What can hang from each mark
kidov: lada
paged: gafov lada mizip
mizip: fasip kidov
gafov: gilaz kidov
lada: fasip kidov
fasip: gafov mizip

Each row was made from one small tree. The marks that hang from a mark follow it in brackets, in alphabetical order. Every link used is in the known rows. Write each row's tree.
Known rows
paged{gafov lada{fasip}}: [-0.07 -0.10  0.08  0.32 -0.22  0.12 -0.06  0.06  0.06 -0.02  0.07  0.28
  0.04 -0.26  0.31 -0.03  0.08 -0.05  0.44 -0.23]
fasip{gafov{gilaz kidov{lada}}}: [-0.03  0.07 -0.02 -0.22  0.03 -0.02  0.06  0.00 -0.01 -0.01  0.02  0.11
 -0.02  0.04 -0.09  0.07 -0.12  0.04 -0.18  0.09]
lada{fasip{mizip} kidov}: [ 0.09 -0.05  0.15 -0.02 -0.05  0.03 -0.28  0.08  0.00 -0.03  0.02 -0.15
  0.02 -0.03 -0.60  0.13  0.01 -0.08 -0.48  0.15]
lada{fasip}: [ 0.08  0.01  0.08  0.20  0.10  0.15 -0.09  0.05  0.06  0.02 -0.05 -0.23
 -0.04  0.00 -0.22  0.01 -0.01  0.10 -0.30 -0.01]
gafov{gilaz kidov{lada{fasip}}}: [ 0.12  0.10  0.01 -0.17  0.09  0.14 -0.01  0.13 -0.11 -0.01  0.04  0.07
 -0.16  0.21 -0.51  0.05 -0.16  0.09 -0.72 -0.01]
mizip{kidov{lada}}: [ 0.08  0.04 -0.08  0.07  0.07 -0.06  0.43 -0.10  0.02  0.03 -0.03 -0.13
  0.06  0.14  0.15 -0.08 -0.08  0.14  0.23 -0.08]
lada{fasip{gafov} kidov}: [ 0.04  0.00  0.15  0.11 -0.10  0.16 -0.18  0.03  0.04 -0.02  0.07 -0.04
  0.15 -0.09 -0.47  0.13 -0.09  0.02 -0.42  0.11]
lada{fasip{mizip}}: [ 0.08 -0.02  0.09  0.03  0.12  0.03 -0.21  0.03  0.09  0.00 -0.03 -0.31
 -0.02 -0.02 -0.23  0.04  0.09 -0.05 -0.26  0.09]
gafov{gilaz kidov}: [-0.02 -0.01 -0.06 -0.20  0.07  0.02  0.00  0.11 -0.20 -0.01 -0.07  0.09
 -0.20  0.22 -0.17 -0.04 -0.12  0.04 -0.45  0.09]
paged{gafov}: [-0.05 -0.11 -0.02  0.15  0.00 -0.14  0.14  0.00  0.07 -0.01 -0.15  0.13
 -0.13 -0.18  0.18 -0.06  0.00  0.04  0.48 -0.09]
paged{lada mizip{fasip}}: [-0.15  0.00 -0.10  0.03 -0.10 -0.21 -0.05 -0.09 -0.04  0.05 -0.09  0.13
 -0.21 -0.08  0.68 -0.12  0.12  0.02  0.81 -0.23]
paged{gafov mizip}: [-0.03  0.00 -0.12  0.03  0.01 -0.30  0.07 -0.05  0.03  0.01 -0.14  0.03
 -0.16 -0.19  0.31 -0.13  0.11  0.02  0.73 -0.19]
gafov{gilaz kidov{lada{fasip{mizip}}}}: [ 0.12  0.09  0.01 -0.25  0.10  0.08 -0.07  0.12 -0.11 -0.02  0.05  0.03
 -0.15  0.20 -0.52  0.07 -0.11  0.02 -0.70  0.04]
paged{gafov{gilaz} lada{fasip kidov} mizip}: [-0.01  0.07  0.02  0.06 -0.24  0.00 -0.23  0.08 -0.12 -0.03  0.16  0.37
  0.00 -0.24  0.04 -0.03  0.12 -0.13  0.37 -0.21]
paged{gafov{gilaz} lada{fasip} mizip{kidov}}: [-0.01  0.08 -0.09  0.15 -0.14  0.03  0.02 -0.01 -0.09  0.00  0.18  0.24
  0.17 -0.12  0.51 -0.17  0.22 -0.15  0.64 -0.26]
mizip{kidov}: [-0.01 -0.05 -0.11  0.13  0.06 -0.05  0.36 -0.09 -0.04  0.03 -0.08 -0.16
  0.09  0.15  0.36 -0.15 -0.01  0.07  0.29  0.00]
gafov{gilaz}: [ 0.03  0.08 -0.01 -0.15  0.21 -0.04  0.01  0.07 -0.12  0.01 -0.12  0.01
 -0.27  0.04 -0.12 -0.04 -0.07  0.06 -0.11  0.13]
gafov{kidov}: [-0.07 -0.12 -0.05 -0.02 -0.05 -0.04  0.06  0.04 -0.08 -0.01 -0.13 -0.04
 -0.14  0.16  0.01 -0.05 -0.11  0.10 -0.23 -0.02]

Write each row's tree
[-0.16 -0.13 -0.07  0.04  0.04 -0.10  0.09 -0.10  0.07  0.04 -0.18  0.13
 -0.11  0.05  0.39  0.00 -0.03  0.06  0.33  0.01]	mizip{fasip{gafov{kidov}}}
[ 0.12  0.10 -0.04  0.07  0.10  0.09  0.32 -0.08  0.04  0.03  0.08 -0.12
  0.17  0.12  0.01 -0.03 -0.05  0.09  0.00 -0.03]	mizip{kidov{lada{fasip{gafov{gilaz}}}}}
[-0.10 -0.03 -0.03 -0.42  0.05 -0.19 -0.16 -0.02 -0.02 -0.04  0.00 -0.01
  0.03  0.02  0.04  0.07  0.08 -0.22 -0.06  0.29]	fasip{gafov{gilaz kidov} mizip}
[ 0.00 -0.02  0.06  0.14  0.00  0.18 -0.11  0.01  0.08  0.00  0.03 -0.15
  0.13  0.01 -0.13  0.04 -0.02  0.04 -0.37  0.03]	lada{fasip{gafov{kidov}}}
[ 0.05  0.05  0.04 -0.05  0.13  0.09 -0.10 -0.03  0.06  0.00  0.10 -0.22
  0.23  0.02 -0.06  0.04  0.13 -0.15 -0.17  0.19]	lada{fasip{gafov{gilaz} mizip{kidov}}}
[ 0.06  0.06  0.14  0.02 -0.05  0.19 -0.21  0.07 -0.02 -0.02  0.10  0.02
  0.11 -0.06 -0.56  0.14 -0.08 -0.01 -0.53  0.16]	lada{fasip{gafov{gilaz}} kidov}
[-0.12 -0.10 -0.14  0.16  0.08 -0.07  0.38 -0.22  0.08  0.06 -0.10  0.05
  0.15  0.12  0.72 -0.10  0.04  0.02  0.67  0.02]	mizip{fasip{gafov} kidov}
[ 0.14  0.11  0.09 -0.07  0.10 -0.02 -0.02 -0.03  0.19  0.00  0.04 -0.17
 -0.02 -0.09 -0.35  0.14 -0.04  0.06 -0.15 -0.01]	kidov{lada{fasip{gafov mizip}}}
[ 0.03  0.04  0.06  0.05  0.06  0.21 -0.14  0.05  0.03  0.00  0.06 -0.09
  0.10  0.04 -0.22  0.05 -0.02  0.01 -0.48  0.08]	lada{fasip{gafov{gilaz kidov}}}
[-0.17 -0.19 -0.02  0.17 -0.32 -0.02  0.05  0.05 -0.04 -0.03  0.02  0.42
 -0.03 -0.14  0.46 -0.07  0.01 -0.05  0.49 -0.24]	paged{gafov{kidov} lada}
[ 0.02  0.01  0.07 -0.12  0.08  0.09 -0.25  0.03  0.04 -0.02  0.07 -0.16
  0.12  0.02 -0.23  0.08  0.08 -0.14 -0.43  0.18]	lada{fasip{gafov{gilaz kidov} mizip}}
[-0.10  0.03 -0.03 -0.06 -0.25 -0.19 -0.13  0.00 -0.14  0.01  0.01  0.12
 -0.12 -0.13  0.24 -0.05  0.04  0.01  0.46 -0.15]	paged{lada{kidov} mizip}
[ 0.11  0.07 -0.04  0.13  0.06  0.07  0.35 -0.11  0.08  0.03  0.06 -0.17
  0.20  0.11  0.07 -0.03 -0.05  0.11  0.07 -0.07]	mizip{kidov{lada{fasip{gafov}}}}
[-0.07 -0.05 -0.01 -0.33 -0.03 -0.24 -0.06 -0.07  0.11 -0.03 -0.01 -0.07
  0.05 -0.03  0.02  0.12  0.03 -0.13  0.05  0.15]	fasip{gafov{kidov{lada}} mizip}
